Each row was made from one walk, in order. Every step used is in the known rows, and no mark comes twice. Write each row's walk.
In the rows, 128 means zero.
Known rows
sefez/vireza/zilasup/nipi/vumoted: [134  84 123 118 146 135 144 129 130 145 148 140 102 125 102 124 122 152
 159 118 142 139 122 117]
zilasup/papak/sefez: [138 147 126 118 126 122 132 170 127 127 126 102 120 106 119 110 125 188
 130 134 108 119 138 107]
vireza/zilasup/nipi/vumoted/papak: [132 102 127 119  97 131 146 147 118 123 154 126 106 141 120 126 128 157
 175 113 155 126 130 128]
sefez/vireza/zilasup: [141  95 120 138 153 129 128 146 145 137 131 125 107 101 102 119 116 172
 127 115 113 143 137 119]
veditaz/zilasup/nipi/sefez/vireza: [127 136 120 111 153 138 125 105 141 137 142 137 113 124 113 124 141 136
 130 127 118 133 146  99]
vumoted/papak/sefez: [142 150 117 130 122 127 133 170 128 121 129 132 112 118 131 116 113 190
 136 123 116 123 135 116]
papak/sefez/vireza/zilasup/nipi: [143 110 121 131 165 128 139 131 151 139 138 142  96 107 105 116 104 223
 147 128 129 143 135 118]
sefez/papak: [146 138 117 139 130 129 123 133 137 122 131 137 118 118 120 128 137 143
 125 117 118 124 133 118]
nipi/vumoted/papak/zilasup/veditaz: [135 123 119 114  66 126 131 168  91 138 146 142 116 155 140 127 122 129
 153 117 127 110 119 128]
papak/sefez/veditaz/zilasup/vireza: [139 163 105 143 114 128 117 165 125 111 126 127 106 118 125 120 101 155
 157 139 130 123 128  81]
papak/sefez: [146 148 116 136 139 125 127 154 127 126 128 133 115 107 126 119 116 170
 133 135 113 124 128 110]
vumoted/papak/sefez/vireza: [142 135 113 125 151 130 132 171 138 137 127 141 107 117 121 109 106 221
 127 116 106 136 133 108]
zilasup/veditaz: [144 125 126 124 121 128 114 147 116 140 135 134 123 108 123 135 123 107
 123 127 118 124 133 124]
papak/zilasup: [137 133 111 138  98 119 127 134 114 121 134 130 112 118 137 112 136 132
 141 126 109 108 123 114]
zilasup/nipi: [137 123 120 122 125 123 131 113 124 126 144 136 112 107 126 120 142 115
 152 130 134 119 132 113]
vireza/zilasup/papak/sefez/veditaz: [141 131 123 128 101 124 129 189 138 110 136  90 108 112 102 116  91 212
 165 130 120 131 134 111]
veditaz/zilasup: [140 160 113 133 117 129 116 143 117 126 129 124 126 115 128 117 127 118
 120 133 116 114 143 102]
papak/zilasup/nipi/vumoted: [133 119 113 118  86 123 143 114  99 132 150 146 106 144 136 117 143 110
 176 129 141 105 112 111]
zilasup/papak/sefez/vireza: [137 129 123 114 157 126 133 170 136 144 122 111 112 103 110 103 117 212
 120 126 100 132 136 101]
nipi/vumoted/papak: [134 123 119 117 101 133 136 168 104 128 139 126 119 138 130 123 132 125
 149 113 131 118 123 113]
vumoted/papak/zilasup/nipi/sefez: [124 122 123 116  81 124 140 113 127 111 151 129 102 143 140 121 154 150
 172 116 123 116 133 124]
nipi/vumoted: [137 126 120 122 121 132 130 148 103 133 137 129 121 124 124 126 136  97
 143 125 128 119 117 106]
nipi/vumoted/papak/sefez/veditaz: [142 145 107 116  92 136 135 189 109 119 143 133 111 148 123 123  98 168
 177 121 134 124 112 100]

Write each row's walk
[135 125 112 154 109 117 128 126 130 110 126 136 101 123 132 118 147 148
 149 116 122 117 122 109] | sefez/papak/zilasup/vireza
[131 110 125 121 162 137 124 126 139 134 132 127 112 109 107 129 140 137
 124 115 101 142 135 111] | nipi/sefez/vireza
[138 137 125 129 100 130 114 120 132 125 143 138 117 140 123 145 140 136
 134 119 109 124 133 136] | nipi/sefez/papak/zilasup/veditaz
[133 119 119 107  99 131 143 140 108 130 150 140 112 142 132 121 141 120
 165 116 148 117 122 114] | zilasup/nipi/vumoted/papak
[140 109 121 126 144 128 142 151 153 133 141 140  94 120 110 113 101 252
 151 117 131 142 139 124] | vumoted/papak/sefez/vireza/zilasup/nipi
[127 122 121 147 114 124 128 116 139 102 131 125 100 131 127 133 161 138
 154 113 116 126 130 114] | nipi/sefez/papak/zilasup/vireza
[137 122 116 104 144 135 148 154 122 148 144 155 100 141 122 114 115 196
 159 119 137 132 120 104] | zilasup/nipi/vumoted/papak/sefez/vireza
[137 138 126 132 137 136 121 120 145 113 136 127 119 122 113 142 149 133
 132 114 111 134 136 121] | nipi/sefez/papak
[137 162 118 115 150 130 125 175 134 143 120 113 119 114 114 100 111 207
 109 135 100 122 149  91] | veditaz/zilasup/papak/sefez/vireza
[143  93 127 129 150 130 120 151 139 152 135 133 112 103 101 133 104 165
 116 118 113 146 138 130] | sefez/vireza/zilasup/veditaz
[134 159 112 115  85 128 120 173 119 115 135  97 124 123 119 111 115 129
 147 131 115 112 141  90] | sefez/veditaz/zilasup/papak
[145 148 106 127  99 128 128 179 129 112 139 132 106 126 125 117  93 192
 164 122 121 127 121 106] | vumoted/papak/sefez/veditaz
[130 142 117 144 125 124 121 143 117 120 122 119 114 108 131 119 138 108
 128 131 126 116 143  92] | veditaz/zilasup/vireza
[144 109 132 136 117 127 118 153 127 135 139 122 118 106 112 138 111 139
 127 125 126 133 138 138] | vireza/zilasup/veditaz
[138 153 115 124 116 129 124 116 121 129 140 140 119 118 132 117 135 112
 137 137 133 112 139 102] | veditaz/zilasup/nipi
[137 137 120 110 111 132 146 153 112 131 147 144 108 143 132 120 123 172
 169 126 148 118 122 112] | zilasup/nipi/vumoted/papak/sefez
[140 154 105 120  91 130 120 128 121 119 148 138 114 129 125 118 117 109
 165 136 139 114 129  94] | sefez/veditaz/zilasup/nipi
[137 176 121 121 117 127 126 174 122 126 123 102 126 116 125 105 117 184
 118 142 109 109 151  97] | veditaz/zilasup/papak/sefez
[131 157 124 117 105 126 124 163 118 124 127  94 130 114 124 109 135 132
 118 133 110 107 153  98] | veditaz/zilasup/papak
[145 134 113 130 168 131 128 151 136 142 123 142 108 104 114 112 110 197
 123 127 104 136 127 103] | papak/sefez/vireza
[133  85 122 112 129 135 147 147 130 140 150 139  99 140 108 121 119 180
 164 107 146 138 129 121] | sefez/vireza/zilasup/nipi/vumoted/papak
[143 116 121 136 147 130 136 175 150 130 129 128 101 115 109 114  94 249
 131 113 113 142 139 122] | vumoted/papak/sefez/vireza/zilasup
[137 106 127 134 120 123 136 120 136 121 144 126 107 108 116 125 129 151
 158 126 141 128 136 127] | vireza/zilasup/nipi
[145 138 116 136  93 124 118 133 123 132 139 148 117 135 130 131 127 143
 131 121 114 116 127 131] | sefez/papak/zilasup/veditaz
[134 133 113 133  77 118 135 150 115 117 136 130 112 133 142 107 134 157
 145 115 113 108 129 117] | vumoted/papak/zilasup
[136 113 134 134 133 134 129 102 162 109 150 124 106 125 105 145 145 162
 159 116 137 140 143 135] | vireza/zilasup/nipi/sefez/papak
[140 107 120 119 156 135 144 140 133 146 143 145  97 128 103 122 106 202
 162 127 141 143 121 113] | papak/sefez/vireza/zilasup/nipi/vumoted
[135 164 122 125 127 138 120  97 145 115 146 137 119 139 121 138 150 128
 142 126 129 123 148 111] | veditaz/zilasup/nipi/sefez/papak
[139  91 123 128 152 128 135 119 148 138 141 136 100 106 104 119 122 172
 146 119 131 141 137 120] | sefez/vireza/zilasup/nipi
[133  95 130 133 160 136 125 131 154 127 135 116 107 108  96 134 127 166
 132 111 106 153 142 123] | nipi/sefez/vireza/zilasup
[131 148 116 108  92 134 137 145 103 131 149 138 118 152 136 120 134 122
 157 125 148 107 135 102] | veditaz/zilasup/nipi/vumoted/papak
